Known rows, with every way that one mark hangs from another:
tisa(sufid(kena)): [-26  21 -13   3  29  38 -17  -2  18  19  20  -2  -6 -42 -35  21   6 -11
  21  17  23 -15 -64  19  42   9  30  37  -5  23 -15 -16  30  -2]
pinat(dufu labu puvep(sufid(giki))): [-27  24 -21  15  21  46  -2   7  40  20  31   3  23 -22 -81  19 -26 -52
  45 -25  -4 -21 -60  -2  48  -3  -4  20 -15  35 -74 -23  34  -4]
fofos(pinat(dufu giki(sufid) puvep tisa)): [  6  27 -49  29  -2   7   4  16  53   7  36 -29  40 -28 -45  17 -18 -55
  18 -19  22 -29 -51   2  71   3  10  20 -11  35 -75 -46  20 -32]
zevag(pinat(dufu labu puvep tisa(sufid))): [ -1  35 -42  16  -3  38 -20  -2  47  41  23  -3  27 -58 -73  18 -27 -31
  26 -15  13 -34 -66   3  47  -1  23  18 -10  27 -67 -31  70  -7]
getom(labu(pinat(dufu))): [-20  11 -10  13  24  37   3   0  14   3  27 -49   8 -31 -39  22  -3  -8
   7 -15  19 -71 -28  25  40  23  -4  68 -19  16 -37 -15  20 -18]
medono(fofos(pinat(labu puvep tisa)) giki): [-19  32 -54  20  -6   9   9   0  42  39  29 -34  40 -39 -84  26 -43 -21
  -1 -14   9 -52 -35  15  53   2   7  16  11  40 -31  -8  35 -54]
getom(labu(pinat(dufu tisa(sufid(kena puvep))))): [  5  35 -19  18  15  38  21   8  21   3  36 -52   7 -56 -23  19   6 -19
  34 -14  22  -7 -57  31  33   0  53  42 -22  51 -43 -46  31 -36]
kena(pinat(dufu giki labu)): [  5  34 -33  20  17  19  25   0  49  -2 -11 -21  20 -20 -58  14 -31 -25
  19 -24  14 -64 -38   5  54   7   1  24   3  32 -51 -20  46 -12]
fofos(getom(labu) pinat(puvep)): [  0  16 -15  18   9  37 -12  22  42  31  43 -24  -3 -17 -59  42 -11 -50
  -8   8  15 -54 -35   9  69  16   1  44   8   4 -36  21   9 -14]
tisa(pinat(giki puvep(sufid(kena labu)))): [-21  33 -21   3  22  59  -6   5  40  16  38 -20  13 -13 -28  20  -9 -64
  63 -34   3  33 -78  31  47 -12  -3  -1 -16  31 -61 -25  30 -12]
pinat(puvep): [-33  21 -15  16  22  57 -18  15  25  23  28 -12   7 -18 -54  18  -8 -22
  10  21  12 -66 -38   9  53  15  -9  55  -5  18 -32  -7  24   8]
kena(pinat): [-21  21 -16  11  29  33   6  10  34  16   0 -15  -4 -25 -48  21  -2  -1
  -2  22  19 -75 -31  20  52  22 -14  49   8  17  -2 -19  16   0]
tisa(sufid(puvep)): [-29  29  -5   9  23  44 -25   2  18  18  20  -8  -9 -37 -35  20   6 -20
  -4  44  15 -50 -50  23  45  10  26  58  -2  27 -27 -19  29  -8]
zevag(pinat(dufu giki puvep(sufid) tisa)): [-30  29 -40  11  11  38 -17  15  54  34  37 -12  25 -23 -66  20 -34 -56
  43 -20   0 -29 -61   3  45  -4 -18  13 -10  32 -72 -45  46   0]
labu(pinat(puvep)): [-24  16 -19  15  23  61  -1  10  15  29  32 -24  10 -22 -40  15   1 -23
  -2  18  11 -72 -36  37  49  19 -14  62 -14  16 -35  -4  24   2]
kena(pinat(puvep tisa)): [ -7  28 -35  24  17  44  21  22  46  24  15 -26  13 -27 -59  16  -7 -19
  12  10  16 -67 -35   7  58  10  -5  41   7  27 -18 -38  23   2]
medono(fofos(getom) giki): [-47   6 -11  11  17  -3 -12  -1  17  27  25 -30  -7 -35 -68  44 -27   9
  -4  17  -2 -80 -24  34  40  15  -4  44  -3  18  -3  18   2   4]
pinat(dufu giki labu puvep(sufid(zevag)) tisa): [-12  27 -36  26  11  29  15  12  48  18  28 -20  30  -4 -73  15 -38 -68
  47 -22   6 -23 -61 -17  52 -15  29  10   0  42 -85 -50  42  -4]
tisa(sufid(fofos puvep(pinat))): [-32  37  -7  -3  31  40  -6   7  15  34  28   8 -20 -20 -34  23   7 -26
 -14  42  18 -31 -65  13  36   5  -4  57  -1  39 -32 -26  20 -31]
sufid(fofos): [-37  27 -17   4  27  33 -20  21  18  10  24   2  -7  -8 -47  19  -3  -6
   4  37  21 -66 -44  13  32  20 -35  50  -3  27 -10 -12  10  10]
zevag(pinat(labu)): [-32  29 -27   2  10  45 -43   4  29  50   5   9   4 -26 -69  22 -23  -1
   1   7   6 -59 -46  20  38  22 -26  19  11  16 -25  -3  33   0]
getom(labu(pinat(giki))): [-19  11 -20   8  20  48   2 -10  12  16  25 -54   9 -19 -30  22  -8 -34
  -2 -13  10 -72 -27  33  43  20  -5  47   3  16 -37 -11  22 -19]
fofos(getom pinat(dufu labu)): [  1  26 -25  23  11  -3 -13  15  45  19  14   8   3 -20 -69  34 -23 -29
  -7   2  16 -50 -45   7  63  16  -6  33  -2   9 -41  17  15  -9]
medono(fofos): [-52  15 -16   7  23  17 -20   1  17  40  18 -27   2 -37 -48  26 -17   2
  -2   7  16 -73 -29  17  37  37 -12  55   8  23 -10   0  10 -15]
giki(sufid(zevag)): [-31   4  -6  15  20  23 -20   8  18  20  20 -17  -5 -19 -43  22   4  -2
   3  33  21 -51 -44  18  51  20  21  37   1  23 -25 -36 -11   2]
puvep(sufid(fofos giki labu tisa)): [-38  35 -19  -3  24  30  -6  35  23  12  52   4 -19  10 -41  21  -1 -32
  50  10  -2  17 -55  26   9   1 -34  -6 -30  37  -7 -43  -5  -5]
medono(fofos giki(sufid(labu(pinat(dufu)) zevag))): [-23   7 -10  20  10 -12  27  -7   9   6  38 -73  12 -46 -36  23 -13  21
  21 -15   8 -49 -29  63  27  11  32  24 -46  40 -37 -30   0 -33]
zevag(pinat(dufu tisa(sufid(fofos labu puvep)))): [ -5  61 -27   7   1  21 -18  30  38  15  44 -12  -9 -45 -35  18  -9 -12
  33  17  13 -19 -68  27  14  -1   4   9 -36  48 -39 -45  40 -10]
getom(labu(pinat(puvep(sufid)))): [-33   1 -13   8  28  72   7  -5  20  30  45 -41  12 -15 -48  26   0 -52
  12 -11   7 -58 -39  25  53  13 -22  66   1  15 -45 -20  17 -14]
zevag(pinat(dufu giki labu puvep tisa)): [ -1  43 -51  21  -6  39 -15  14  52  34  21 -13  35 -28 -75  14 -46 -39
  36 -32   2 -42 -54   0  44   0  -2  -2  -6  37 -77 -27  61  -4]
labu(pinat): [-34  13 -16  10  29  41  -8   3   8  27  20 -20   0 -22 -36  18   5  -5
 -10  23  14 -75 -34  41  41  27 -20  62  -6  11 -15  -9  12   0]
getom(labu(pinat)): [-27   7 -11   7  24  51  -5  -5   8  21  25 -46   1 -25 -37  25   3 -13
  -7  -1  15 -76 -26  32  42  27 -12  64   1  10 -19 -11  11 -15]
giki(sufid(dufu fofos(pinat) labu puvep zevag)): [  6  60  -5  20   4   9   8  57  35  17  53 -20 -17  10 -19  20  10 -18
   0  41  28   1 -56  43  27   9  22   5 -15  54 -30 -34 -23 -41]
giki(sufid(kena zevag)): [-24  10  -7  15  23  28 -10  18  20  19  25 -14  -6 -19 -36  21   6   4
  28  22  24 -10 -57  24  44  14  34  16  -6  37 -20 -34 -13   0]
kena(pinat(giki)): [-14  26 -24  12  25  31  14   4  39  11   0 -24   3 -17 -43  17 -12 -22
   3   9  14 -71 -33  20  53  15  -8  32  11  22 -22 -19  26  -3]
tisa(sufid(dufu fofos kena zevag(pinat(labu)))): [  7  56 -13   1   8  29  -7  24  35  52  30  17 -15 -19 -49  22 -12  -6
  24  26  32  25 -83  37   8  -2  48 -16  -4  51 -30 -15  42 -13]

Rows:
[-11  26 -17   9  15  10 -30  31  27  11  24  13 -22   1 -37  36   6 -16
   9  45  18 -16 -53  37  32  11 -24  31 -18  15  -3  -5  -2  15]  sufid(fofos(getom) tisa(pinat))
[-10  37 -42   3   3  36 -25  -4  35  52  13   8   8 -54 -60  22 -17 -11
  28  -6  15  -1 -75  19  34   5  23  -7   9  32 -23 -34  47  -7]  zevag(pinat(labu tisa(sufid(kena))))
[-32  27 -37   9   7  -1  -6 -12  30  31  13 -23  22 -35 -75  30 -37  -3
 -15  -2  13 -59 -29  28  45  14  -3  24  13  31 -16  11  27 -55]  medono(fofos(pinat(labu)) giki)
[ 18  44 -35  21   6  -4   9  10  49  21  19  -6  13 -45 -54  17 -14 -27
  26   0  38  21 -76   4  46  -6  79  -3  -7  42 -42 -35  42 -42]  fofos(pinat(dufu labu tisa(sufid(kena zevag))))
[-36  20  -9  14  31  57  12  15  22  42  46 -18  10  -1 -42  18   3 -45
   4   8  11 -38 -49  38  40   7 -17  64  -6  22 -42 -23  15  -3]  labu(pinat(puvep(sufid(dufu))))
[ -5  50  -2  10  16  33  15  -1  25  55  19 -12  -7  -3 -41  20 -14 -48
 -12   9  12   2 -67  12  35 -11  71  19  17  47 -66 -30  39 -47]  tisa(sufid(dufu puvep(pinat(giki labu)) zevag))
[-37  25 -15   6  34  22  -3  -2  24  23  14 -14   4 -13 -49  20 -21 -27
   5 -17   9 -41 -47  -8  48   9 -12  46  -8  22 -56 -22  26 -25]  puvep(pinat(dufu giki))
[ 20  59 -29  12   2  31   8  20  46  37  46  15  12 -23 -60  17  -8 -59
   0  11  26   8 -71  26  39  -6  29   5  -4  43 -57  -6  45 -36]  tisa(sufid(dufu fofos(pinat(labu puvep)) giki))
[ 23  26 -30  25   9  27  41  37  49   4  34 -24   2  14 -29  14  -5 -38
  31  32  25 -19 -43  30  44  -2  20  -4 -16  55 -39 -48  10  -9]  kena(pinat(giki(sufid(fofos tisa zevag)) puvep))
[  7  14 -17  10  15  35  28  13  16   6  44 -49   0  -4 -16  21   3 -26
  32  -4  28 -13 -53  46  33  11  23   4 -10  53 -43 -32  -6 -21]  getom(labu(pinat(giki(sufid(fofos kena zevag)))))
[-12  33   3  18  17  23   8  34  22  22  40 -31 -13  -6 -23  20   9   5
  40  -2  21  23 -60  33  26   7  43   0 -16  43 -20 -43 -19  -6]  giki(sufid(dufu kena labu zevag))
[-19  18 -14  12  23  64  24   1  25  32  52 -52  18   3 -38  23  -9 -74
  15 -29   9 -35 -41  31  44   2  -4  50   6  26 -65 -25  25 -21]  getom(labu(pinat(giki puvep(sufid(dufu)))))
[-17  27 -22  12  15  51 -26  -1  33  15  18 -19  19 -21 -36  17 -10 -47
  13   5  12 -37 -52  26  57   5   2  37  -5  18 -60 -10  42  -6]  tisa(pinat(giki puvep))
[-53  25  -4  -4  38  25   0   5  24  32  36  -6  -7 -20 -57  25  -9 -32
  35 -36  -9   7 -62   0  34   2 -22  19 -24  25 -47 -43   5 -27]  puvep(pinat(dufu) sufid(giki labu))
[  0  42  -7  23  15  30  19  28  21   1  36 -53  -5 -10 -16  10  -8 -24
  27   7   5 -41 -40  46  25   4  37  17 -41  44 -60 -22  23 -19]  sufid(labu(pinat(dufu giki)) puvep zevag)
[ 12  41 -28  19   3  20   3  59  45  19  63  -1 -20  15 -36  34  -5 -44
  19  27  13  -9 -45  26  40   5 -24   5 -31  21 -15  10  -1  -4]  sufid(fofos(getom pinat(puvep)) labu tisa)
[-18   9  -3  11  30  71  23  13  24  33  53 -43   1 -10 -41  25   1 -44
  40  -6  15  -6 -54  32  41   4  26  32  -8  35 -44 -22  13 -19]  getom(labu(pinat(puvep(sufid(kena zevag)))))
[ 27  50 -34  16  14  23  47  40  48   7  12  -7  -8  21 -40  14 -20 -20
  49  14  25  15 -54  25  21  -4  26 -34  -5  65 -15 -29  25 -17]  sufid(fofos kena(pinat(giki labu)) tisa zevag)
[-18  21 -22   1  14  32 -36 -31  24  21  -5   3  12 -49 -46  22   0 -28
  -5   7  22 -27 -67  25  54   7  23  45   8   7 -38 -16  48 -14]  tisa(pinat(labu) sufid)
[-10  30 -41  16  18  22  20   9  42  14   1 -30  11 -21 -47  15 -14 -23
  10   3  14 -65 -34  12  51  10  -5  25  17  28 -16 -44  23  -2]  kena(pinat(giki tisa))
[-21  37 -42  13   2  21 -30  13  40  35   7  -2  18 -37 -76  19 -32   0
  20 -13   9 -48 -50   3  36  14 -14  15  -1  27 -38 -32  39  -3]  zevag(pinat(dufu labu tisa))
[-12  61  -2   8  17  36   0  31  20  12  45 -16 -21 -11 -19  18   8 -20
  11  31  18 -17 -60  34  14   1  16  36 -19  45 -25 -27  20 -11]  tisa(sufid(dufu fofos labu puvep))
[-13  49 -50   2  15  16   6  29  47  31  36  25  11 -11 -69  22 -15 -46
  38  -9  15  36 -81  13  33  -4 -20 -27  10  56 -23 -40   5 -34]  puvep(sufid(fofos(pinat(labu tisa)) giki kena))
[-51  40 -16  -2  29  25  10  18  23  59  43 -12  -8  -7 -57  25  -4 -36
  22 -35  -8  24 -65   5  22  -3 -14   9   2  31 -25 -69 -12 -28]  puvep(pinat(tisa) sufid(dufu giki labu))
[ -5  30 -10  12  14  36 -23  -8  36   7  28  -6  17 -66 -45  17   3 -40
  27   1  16  -2 -73  30  50  -4  50  35 -37  24 -73 -21  56 -14]  tisa(pinat(dufu puvep) sufid(giki))
[ -9   8 -47  19  -5 -30  -4   6  43  47  30 -31  14 -40 -44  42 -21 -44
 -12 -11  16 -47 -40  24  65  27   1  13  21  22 -33 -17 -18 -26]  medono(fofos(getom pinat(giki(sufid) tisa)))
[-21  29 -48  16   7  29  -9  -1  29  23   5 -18  22 -14 -60  16 -29 -32
  14 -14   6 -56 -44  -4  47   9  -4  16  23  27 -36 -33  29  -2]  pinat(giki labu tisa)
[  0  39 -30  20   6  21   1  18  34 -14  19 -11  18  -3 -43  15 -22 -32
  27  -2  12 -42 -55  11  43   3 -11  18 -10  61 -76 -35  16 -13]  pinat(dufu giki(sufid(fofos puvep)) labu)
[-19  33 -20   8   8  29 -32  29  32  41  27  -8 -13   3 -39  18 -20 -14
  20  36  10 -18 -42  33  21  11  23 -11 -12  28 -21 -21  29  -8]  sufid(tisa zevag(pinat(giki)))
[-23  36 -16   9  23  36 -12  36  20  18  32   3 -11 -13 -41  18  -1  -1
  49  12   7  26 -51  28  18   9  15  -8 -25  43   0 -25   5  -7]  sufid(giki kena tisa)
[  0  63   3  14  19  27   6  69  29  22  51  11 -34   2 -43  30   1 -12
  33  34   6  19 -63  42  12   1  12  -2 -19  63 -18   0 -17  13]  sufid(dufu fofos(getom) giki kena puvep)
[-13  33 -28   3  15  21 -10  11  35  13  18   8   2  25 -41  19 -15 -57
  32  19  18  19 -70  25  27  -8   1  -7   0  40 -43 -39  25 -19]  puvep(sufid(fofos tisa(pinat(giki labu)) zevag))
[ -6  55 -40   7  13  12  -1  45  40  23  40   9   0 -21 -50  17  -4 -15
  28  17  24  17 -66  22  27   7  -4 -15  -9  53  -7 -30   0 -28]  sufid(fofos(pinat(tisa)) giki kena)
[-14  65 -10   5  19  48   0  53  23   5  49  -8 -22 -13 -30  17   0  -6
  58  15   1  17 -62  38   8   3  -2 -17 -33  65 -17 -19  -2  -8]  sufid(fofos giki kena labu puvep)
[-42  20 -14  -2  25  29 -36   9  26  20  25  10  -2 -15 -44  23   7 -34
  29  15   3  26 -61  38  31   5  -7  16 -14  22 -19 -42   7 -16]  puvep(sufid(giki tisa(pinat)))
[-22   8 -11  19   5   4  18   3   7  22  43 -60  -7 -39 -32  41  -6   4
   2   0 -12 -60 -26  81  36  12   0  28 -26  35 -23  -6 -25 -14]  medono(fofos(getom) giki(sufid(labu(pinat) puvep)))
[-34  34  -2  -1  28  46  -8  -2  13  40  27 -17 -18 -30 -28  24   6 -25
  -3   9   4 -20 -59  15  39   5  16  44  -9  24 -32 -29  19 -36]  tisa(sufid(labu puvep(pinat)))
[-36   7 -39  15   3  -1  20 -13   5  23  38 -71  21 -51 -39  26  -9  15
  11 -26   0 -59 -27  58  32  14  -7  24 -19  33 -11 -46 -10 -28]  medono(fofos giki(sufid(labu(pinat(tisa)))))
[ -1  35  11  14  12  31  -5  50  25  16  49 -21 -37  -5 -53  38  -4 -23
  17  45   4 -33 -44  29  25   8  31   9 -10  46 -28  -2 -15   3]  sufid(fofos(getom(labu)) giki puvep zevag)
[ 13  33 -41  31   1   3   3  32  57  17  39 -17  17 -17 -57  29 -27 -64
  12  -4  12 -43 -49   1  68   0  10  20 -11  20 -64  -5  26  -7]  fofos(getom pinat(dufu giki puvep tisa))
[ -3  34  -7  20  14  18  15  36  15   9  46 -35 -13 -13 -27  10   4  -2
  44   5   5   4 -39  51   7   7  40  -6 -62  36 -28 -33   9 -16]  sufid(giki labu(pinat(dufu)) tisa zevag)
[-47  12  -5   9  30  28 -16  23  23  26  31  -2 -16  12 -46  23  -2 -23
  23  40  12 -13 -46  13  31   8  11  30  -6  24  -6 -39   1  -4]  puvep(sufid(tisa zevag))
